Each row was made from one small tree. The marks that hang from a mark follow it in brackets, in the order of their numbers. Every link used is in the known rows. Write each row's tree.
(in the rows, 128 means zero)
Known rows:
K_425(K_806(K_177(K_823)) K_964): [113 158 140 167 155 157  86 141  75  52 115 136 103 106  90 155 168 134
 147 100 153  73 126 127  95 129]
K_177(K_806 K_823 K_964): [117 167 186 169 111 119  94 187 107  95 141 147 117  84 114 129 109 126
 222 113 129 199  97  80 139  81]
K_784(K_479(K_57(K_964(K_177 K_425(K_806))))): [139 163  81 106 158 133 131  97 116 160 127 100 199 134 130 154 149 162
  97 120 112 158 143 129 142 123]
K_784(K_479(K_57(K_964(K_425)))): [142 184  88 100 136 138 109 109 131 163 126 105 210 145 129 152 148 156
 105 130 118 162 143 122 148 114]
K_784(K_479(K_57(K_964))): [135 187  81  86 142 134 117 129 140 164 123 107 205 143 134 153 163 150
 106 131 122 164 147 103 144 119]
K_806(K_177(K_964)): [118 221 135  89 108 112 104 180 118  92  82 139 137 110 114 118 129 102
 172 129 168 145 109 109 123 153]
K_87(K_575(K_479(K_57))): [ 65 220  92  94 140 144 129 171 109 119 139 120 164 119 123 149 139 164
  99 169 121 128 123 131 159 109]
K_964(K_425): [ 98 185 150 133 121 173 111  95 110 106 138 132 166 117  95 117 111 146
 105 114 134 143 127 169 145 137]
K_964(K_177(K_806 K_823) K_425): [114 112 156 177 120 182 179 106  74  83 135 126 100  70 113 126  71 172
 146  97 113 181 143 113 142 113]
K_806(K_177(K_823)): [122 184 135 103 113 167 126 193 102  81  81 122  99 121 131 123 125 113
 158 101 151 143 123  85 121 136]
K_87(K_575(K_479(K_57 K_784))): [ 78 212 104 109 127 148 121 162 111 124 148 130 175 121 128 150 136 181
 101 178 134 137 120 139 154  88]
K_784(K_479(K_57(K_964(K_425(K_806))) K_575)): [163 145 119 102 124 136 102  89 146 163 138 110 202 159 130 132 174 125
 108 103 109 136 144 159 151 137]
K_784(K_479(K_57)): [117 206  98  87 161 122 124 141 128 160 130 115 191 137 147 149 167 157
  94 131 117 161 147 118 133 112]
K_575(K_479(K_57(K_964(K_177)) K_784)): [114 172  90  99 120 133 174 140  83 163 133 168 194 126 144 168 137 149
 131 163 176 142 148  83 145  82]
K_177(K_806 K_964(K_425)): [114 183 185 163  95 107  84 109 108 111 154 147 158  91  88 137 100 135
 186 132 138 175  76 140 138 106]
K_575(K_479): [ 80 208 131  77 132 119 143 158 102 142 116 165 170 119 131 137 164 114
 135 136 162 121 144  95 151 116]
K_784(K_479): [126 196 138  84 142 131 101 134 153 143 112 120 184 127 129 119 181 151
 107 116 125 169 150 123 149 131]
K_575(K_479(K_57(K_964(K_177(K_806))) K_784)): [116 161 100 110 111 128 177 132  77 168 138 165 187 125 140 179 133 151
 140 161 175 142 133  75 140  73]
K_964(K_177(K_823) K_425(K_806)): [101 123 140 170 169 174 171  99  66  78 132 122 110  77 113 115  90 167
 114  79 104 156 149 162 136 139]
K_806(K_177(K_823 K_964(K_425))): [137 198 152 135  98 137  84 180 100  79  89 133 114 106 118 113  91 107
 193 112 152 158 111 118 130 125]
K_479(K_575): [113 156 182  81 107 159 129 141 163 104 137 157 154 129 115  87 183  93
 122  92 138 128 159 149 148 181]
K_479(K_57(K_964(K_177 K_425)) K_575 K_784): [168  99 128 136  78 184 158  91 127 135 169 156 194 140 129 129 121 143
 114 127 155 151 163 158 143 128]

Write each row's tree:
[114 183 167 180 141 129  67 156  97  85 140 145 137  92 108 102  99 126
 184 102 121 179 118 164 149 102] : K_177(K_823 K_964(K_425(K_806)))
[165 144 110  95 117 141 126 102 152 157 129 116 197 141 137 124 163 133
 113 111 116 156 166 134 158 143] : K_784(K_479(K_57(K_964(K_177 K_425)) K_575))
[ 90 198  79  78 132 124 160 149  86 161 125 151 192 137 136 167 151 117
 135 153 161 118 140  77 149 107] : K_575(K_479(K_57(K_964)))
[101 169 137 111 168 146 125 143  77  91 106 114 107 128 118 140 151 119
 125  78 130 106  93 141 103 145] : K_425(K_806(K_177(K_823)))
[113 183  97  98 113 132 151 141  89 170 137 167 202 140 140 169 143 142
 132 164 181 134 137  90 142  75] : K_575(K_479(K_57(K_964) K_784))
[126 148 118 125 117 181 106  67 119 115 121 108 190 132  72 137 125 126
 122 103 137 132 115 144 153 159] : K_57(K_964(K_425(K_806)))
[ 97 123 142 133 144 167 205 161  92  84 122 135  95  67 129 129 113 161
 153 103 124 186 155  59 131 126] : K_964(K_177(K_806 K_823))
[129 155 194 198  96 132  73 150  95  95 152 141 118  85 105 127  79 133
 219 109 122 198  89 116 146  71] : K_177(K_806 K_823 K_964(K_425))
[ 89 129 134 176 189 160 140 134  77  51 135 148 109  69  92 140 165 161
 131 104 137 104 171 120 110 137] : K_425(K_806 K_964(K_177(K_823)))
[166 111 139 139  86 180 123  76 125 144 178 150 200 164 122 139 137 132
 110 122 152 127 133 182 137 119] : K_479(K_57(K_964(K_425(K_806))) K_575 K_784)
[168 116 141 133  69 183 123  90 136 143 174 154 203 161 123 133 131 132
 117 131 158 141 144 167 143 117] : K_479(K_57(K_964(K_425)) K_575 K_784)
[ 97 146 141 158 132 160 153 137 104  62 132 160 128  61  87 144 153 164
 149 140 158 132 175  76 118 133] : K_425(K_964(K_177(K_806)))
[107 135 136 161 138 187 175 123  87  76 124 133 116  72 119 104  78 166
 128 100 119 180 175 129 151 135] : K_964(K_177(K_823) K_425)
[ 97 181  76  95 131 128 175 130  75 156 124 149 187 124 134 164 129 128
 133 149 157 122 147  87 151 109] : K_575(K_479(K_57(K_964(K_177 K_425))))
[ 99 195 137 104 165 111 109 132  91  99 107 125 135 121 104 136 155 113
 133 101 144 108  84 158 105 157] : K_425(K_806(K_177(K_964)))
[165 154 120  95 111 140 101 100 157 161 134 115 205 156 133 129 169 127
 112 109 115 149 154 144 157 136] : K_784(K_479(K_57(K_964(K_425)) K_575))
[130 204 143 115 109 128  97 208 109  78  83 137 110 106 126 114 117 102
 195 117 156 162 116  91 126 129] : K_806(K_177(K_823 K_964))
[158 157 115  80 120 136 112 120 162 164 130 118 201 154 138 128 185 122
 112 112 120 147 158 127 153 139] : K_784(K_479(K_57(K_964) K_575))
[111 162 150 149 136 167 102  90  77  92 126 114 131 128 100 132 109 136
 115  86 122 115  94 186 125 135] : K_964(K_425(K_806(K_177(K_823))))
[132 113 107 144 129 191 151  88 103  95 113 109 156 101  87 126 101 141
 139  92 128 158 148 118 157 157] : K_57(K_964(K_177(K_823) K_425(K_806)))
[ 97 191  82  94 125 130 153 131  80 161 129 148 195 136 130 167 136 121
 133 151 156 116 134  95 151 102] : K_575(K_479(K_57(K_964(K_425))))
[ 75 210  81  94 128 152 124 161 116 122 133 112 176 124 114 152 136 159
 111 171 126 127 122 120 163 114] : K_87(K_575(K_479(K_57(K_964))))
[140 139 117 134 106 187  99  87 109 106 108 102 167 136  81 136 112 118
 142  96 138 130 111 134 148 152] : K_57(K_964(K_425(K_806(K_177(K_823)))))
[ 88 201  94 108 114 159 118 152 117 128 142 124 183 125 118 153 133 176
 108 179 138 141 120 125 161  95] : K_87(K_575(K_479(K_57(K_964) K_784)))
